Each row comes from the steps of one walk. Every step used is in the known rows, and no mark comes twice. Write the walk behind each row, first mark first.
In the rows, zero is written as 100.
Known rows
W/E/D/L: [ 78,  90, 101,  66,  57,  91, 123,  88, 110,  92,  96,  72,  88,  61,  78,
 118,  63, 127,  96, 112, 100,  70, 137, 100]
L/D/G: [104, 128, 106,  60,  65, 103, 137,  71,  75, 111,  90,  78,  87, 107,  97,
 119,  77, 117, 141, 123,  83, 112,  87, 119]
G/W/E/D: [ 90, 109,  79,  55,  83, 115, 103,  42, 119,  75,  90,  80,  92,  73,  63,
 125,  62, 113, 120, 112, 103, 114, 124,  85]
C/G/J: [117, 121,  72,  64,  79,  74, 131, 115, 145, 104,  94, 100, 101,  95,  55,
 102, 106, 109,  91, 148, 108,  62, 107, 122]
W/E/D/L/C/M: [ 96,  85, 105,  76,  64,  82, 123, 103, 133,  89,  95,  65,  97,  55,  72,
 104,  54, 128,  94, 122, 106,  60, 133, 115]
M/C: [110,  98,  95,  75,  73, 111, 127, 112, 127, 119, 117,  80, 108,  89, 122,
  91,  75, 114, 122, 112,  96, 101,  99, 128]
D/G/W: [112, 118,  93,  59, 103,  95, 130,  48,  93,  88,  73, 103,  93,  89,  66,
 100,  77, 140, 148, 126, 128, 143, 101, 101]
D/M/C: [114,  84,  86,  78,  48,  78, 120,  98, 117, 105, 125,  86, 108,  72, 148,
  80,  74, 129, 125, 104, 128, 100, 127, 102]
E/D/M/C/G: [129,  93,  90,  93,  31,  71, 125,  97, 153, 120, 132,  69, 111,  58, 114,
  98,  91, 121, 118, 101, 110,  77, 146,  93]
G/W: [ 95, 109,  69,  64, 102, 118, 100,  44, 105,  77,  92, 103,  97,  83,  84,
 112,  88, 111, 129, 122, 112, 125, 107,  92]
E/D: [106,  99, 108,  96,  74,  99, 109,  80, 127, 111, 129,  65,  95,  73,  93,
 114, 107, 116, 112,  96,  88,  82, 116,  99]
M/C/L/D/G/J: [132, 123, 112,  55,  80, 106, 163, 128, 132, 139, 121,  70, 100, 105, 125,
  92,  65, 145, 138, 130,  85,  94,  74, 139]
G/W/E/D/M: [ 94, 100,  75,  56,  68,  98, 101,  39, 115,  70,  95,  82,  94,  65,  79,
 119,  59, 120, 122, 108, 119, 115, 137,  73]
D/L: [ 78,  82,  80,  76,  72,  90, 124,  95,  87,  94,  94, 102, 100,  68, 107,
 101,  99, 132, 108, 127, 115,  76, 128, 105]
E/D/G/J: [117, 113, 117,  86,  74,  66, 140,  88, 130, 114, 117,  62,  97,  88,  67,
 105, 100, 152, 123, 102, 107,  80, 113, 111]
L/C/G/J: [112, 114,  67,  82,  79,  78, 108, 122, 165, 101,  87,  81, 122,  87,  36,
 109,  98, 116, 114, 138,  97,  68, 131, 160]
C/M: [134,  94, 119,  84, 111,  91, 128, 104, 119,  91, 110,  97,  84,  78, 118,
  70,  85, 111,  88, 141, 124,  80,  65, 100]
E/D/L/J: [ 85,  80,  91,  92,  58, 109, 127,  85, 108, 106, 123,  70, 115,  55,  95,
 115, 122, 144, 106, 105,  92,  52, 128, 109]
C/L/D/G: [128, 129, 125,  55, 104, 118, 146,  94,  98, 126, 105,  82,  78,  92, 116,
 108,  77, 138, 135, 139,  85, 111,  69, 116]
M/C/G: [125, 108,  82,  68,  67, 101, 137, 122, 150, 124,  98,  91, 112,  84,  94,
  91,  80, 101, 112, 135,  97,  90, 108, 130]
W/E/D/G/J: [ 99, 114, 117,  58,  71,  75, 137,  89, 123,  98,  94,  61,  85,  87,  53,
 113,  58, 140, 106, 111, 105,  84, 114, 114]
M/J: [ 81, 110,  95,  52, 111, 123, 120,  72, 111,  98, 105, 103,  93, 108, 110,
  98, 124, 112, 102, 117, 111, 109,  82, 118]
G/W/E/D/M/J: [ 86, 105,  73,  43,  77, 108, 107,  32, 119,  68,  96,  89,  94,  77,  83,
 117,  73, 120, 118, 108, 124, 118, 130,  75]
M/C/G/W: [123, 114,  62,  60,  69, 109, 130,  97, 151, 111,  90,  99, 115,  82,  83,
  96,  76, 102, 125, 138, 104, 107, 115, 117]

Write each row's walk
[ 78,  79,  72,  88,  68,  88, 110, 105, 109,  93,  88,  89, 116,  63,  85,
 105,  93, 137, 122, 123, 108,  76, 149, 137]
D/L/C
[106, 123,  61,  41,  84, 106, 116,  69, 131,  81,  60, 111,  96,  77,  42,
 115,  68,  93, 105, 154, 113, 109, 119,  98]
C/G/W/E
[132,  89, 110,  91,  54,  85, 125,  99, 147, 128, 149,  62, 104,  56, 140,
  92,  87, 141, 123,  95, 108,  84, 128,  92]
E/D/M/C/L
[123, 112, 108,  62,  83, 112, 125,  91, 102, 118, 127,  82,  82,  78, 148,
 107,  82, 129, 125, 131,  94,  97,  88,  97]
C/L/D/M
[ 91,  89,  61,  83,  61,  82, 118, 115, 129,  99,  74,  99, 119,  58,  64,
 105,  95, 126, 115, 143, 109,  69, 155, 138]
D/L/C/G
[120, 133, 114,  36, 104, 124, 142,  73,  98, 110,  86,  85,  75,  91,  97,
 116,  52, 136, 137, 144,  91, 124,  75, 107]
C/L/D/G/W/E
[112,  98,  95,  63,  36,  77, 125,  98, 142, 103, 103,  67,  99,  61,  87,
 106,  50, 115, 101, 112, 108,  80, 141, 100]
W/E/D/M/C/G
[129, 103, 112,  70, 101, 122, 137, 125, 141, 135, 125,  81, 100,  81, 136,
  84,  74, 133, 121, 127,  95, 101,  82, 128]
M/C/L
[106, 104,  80,  66,  27,  97, 122,  88,  94, 111, 125,  72, 102,  91, 151,
 109,  69, 108, 135, 107,  89,  95, 114, 105]
L/D/M/C
[ 90, 103, 111,  67,  71, 100, 113,  82, 121,  96, 104,  64,  85,  73,  74,
 120,  62, 113,  97, 106,  91,  84, 117, 105]
W/E/D
[113,  89, 100,  98,  49,  74, 106,  75, 122, 104, 138,  69,  99,  58, 118,
 105, 102, 128, 117,  90, 113,  84, 139,  81]
E/D/M
[ 97, 133,  90,  37,  67, 112, 133,  48,  75,  90,  71,  84,  85, 105,  76,
 130,  51, 115, 146, 127,  90, 129,  95, 105]
L/D/G/W/E
[103, 121,  97,  42,  98,  95, 132,  48,  93,  80,  59,  98,  85,  87,  53,
 106,  51, 138, 139, 130, 127, 143, 104, 103]
D/G/W/E
[ 93,  93,  85,  61,  77,  90, 116,  66, 104,  89, 117, 106,  97,  86, 140,
  87, 112, 127, 110, 109, 141, 107, 114,  93]
D/M/J
[117, 113,  73,  62,  21,  93, 128,  96, 109, 115, 112,  80, 105,  88, 134,
 109,  72,  98, 130, 122,  91,  89, 119, 105]
L/D/M/C/G
[114,  96, 114,  64,  59,  91, 126, 100, 139, 109, 121,  62,  90,  58, 113,
 102,  46, 135, 107, 107, 107,  88, 125,  99]
W/E/D/M/C/L
[120,  97,  63,  52,  40,  79, 125,  88, 134,  94,  94,  98, 109,  65, 108,
  89,  52, 115, 121, 129, 134, 107, 142,  94]
D/M/C/G/W/E
[115, 115, 105,  50,  91, 121, 131,  84, 105, 117, 126,  90,  83,  89, 153,
 104,  96, 131, 121, 130,  98, 102,  82, 100]
C/L/D/M/J
[133, 119, 118,  58,  82, 120, 157, 118, 123, 142, 115,  73,  97,  93, 134,
  94,  61, 135, 141, 129,  84, 109,  75, 133]
M/C/L/D/G
[127,  86, 106,  90,  56, 101, 129,  97, 142, 126, 152,  58, 115,  53, 136,
  95, 100, 150, 122,  96, 103,  74, 119, 103]
E/D/M/C/L/J
[ 73,  95,  69,  52,  74, 122, 116,  44, 105,  71,  87,  81, 103,  61,  62,
 126,  75, 132, 115, 118, 105,  93, 129,  94]
G/W/E/D/L/J
[109, 115,  64,  73,  72,  99,  96,  81, 165,  89,  73,  77, 118,  65,  21,
 125,  72, 106, 124, 131,  95,  97, 149, 136]
L/C/G/W/E/D
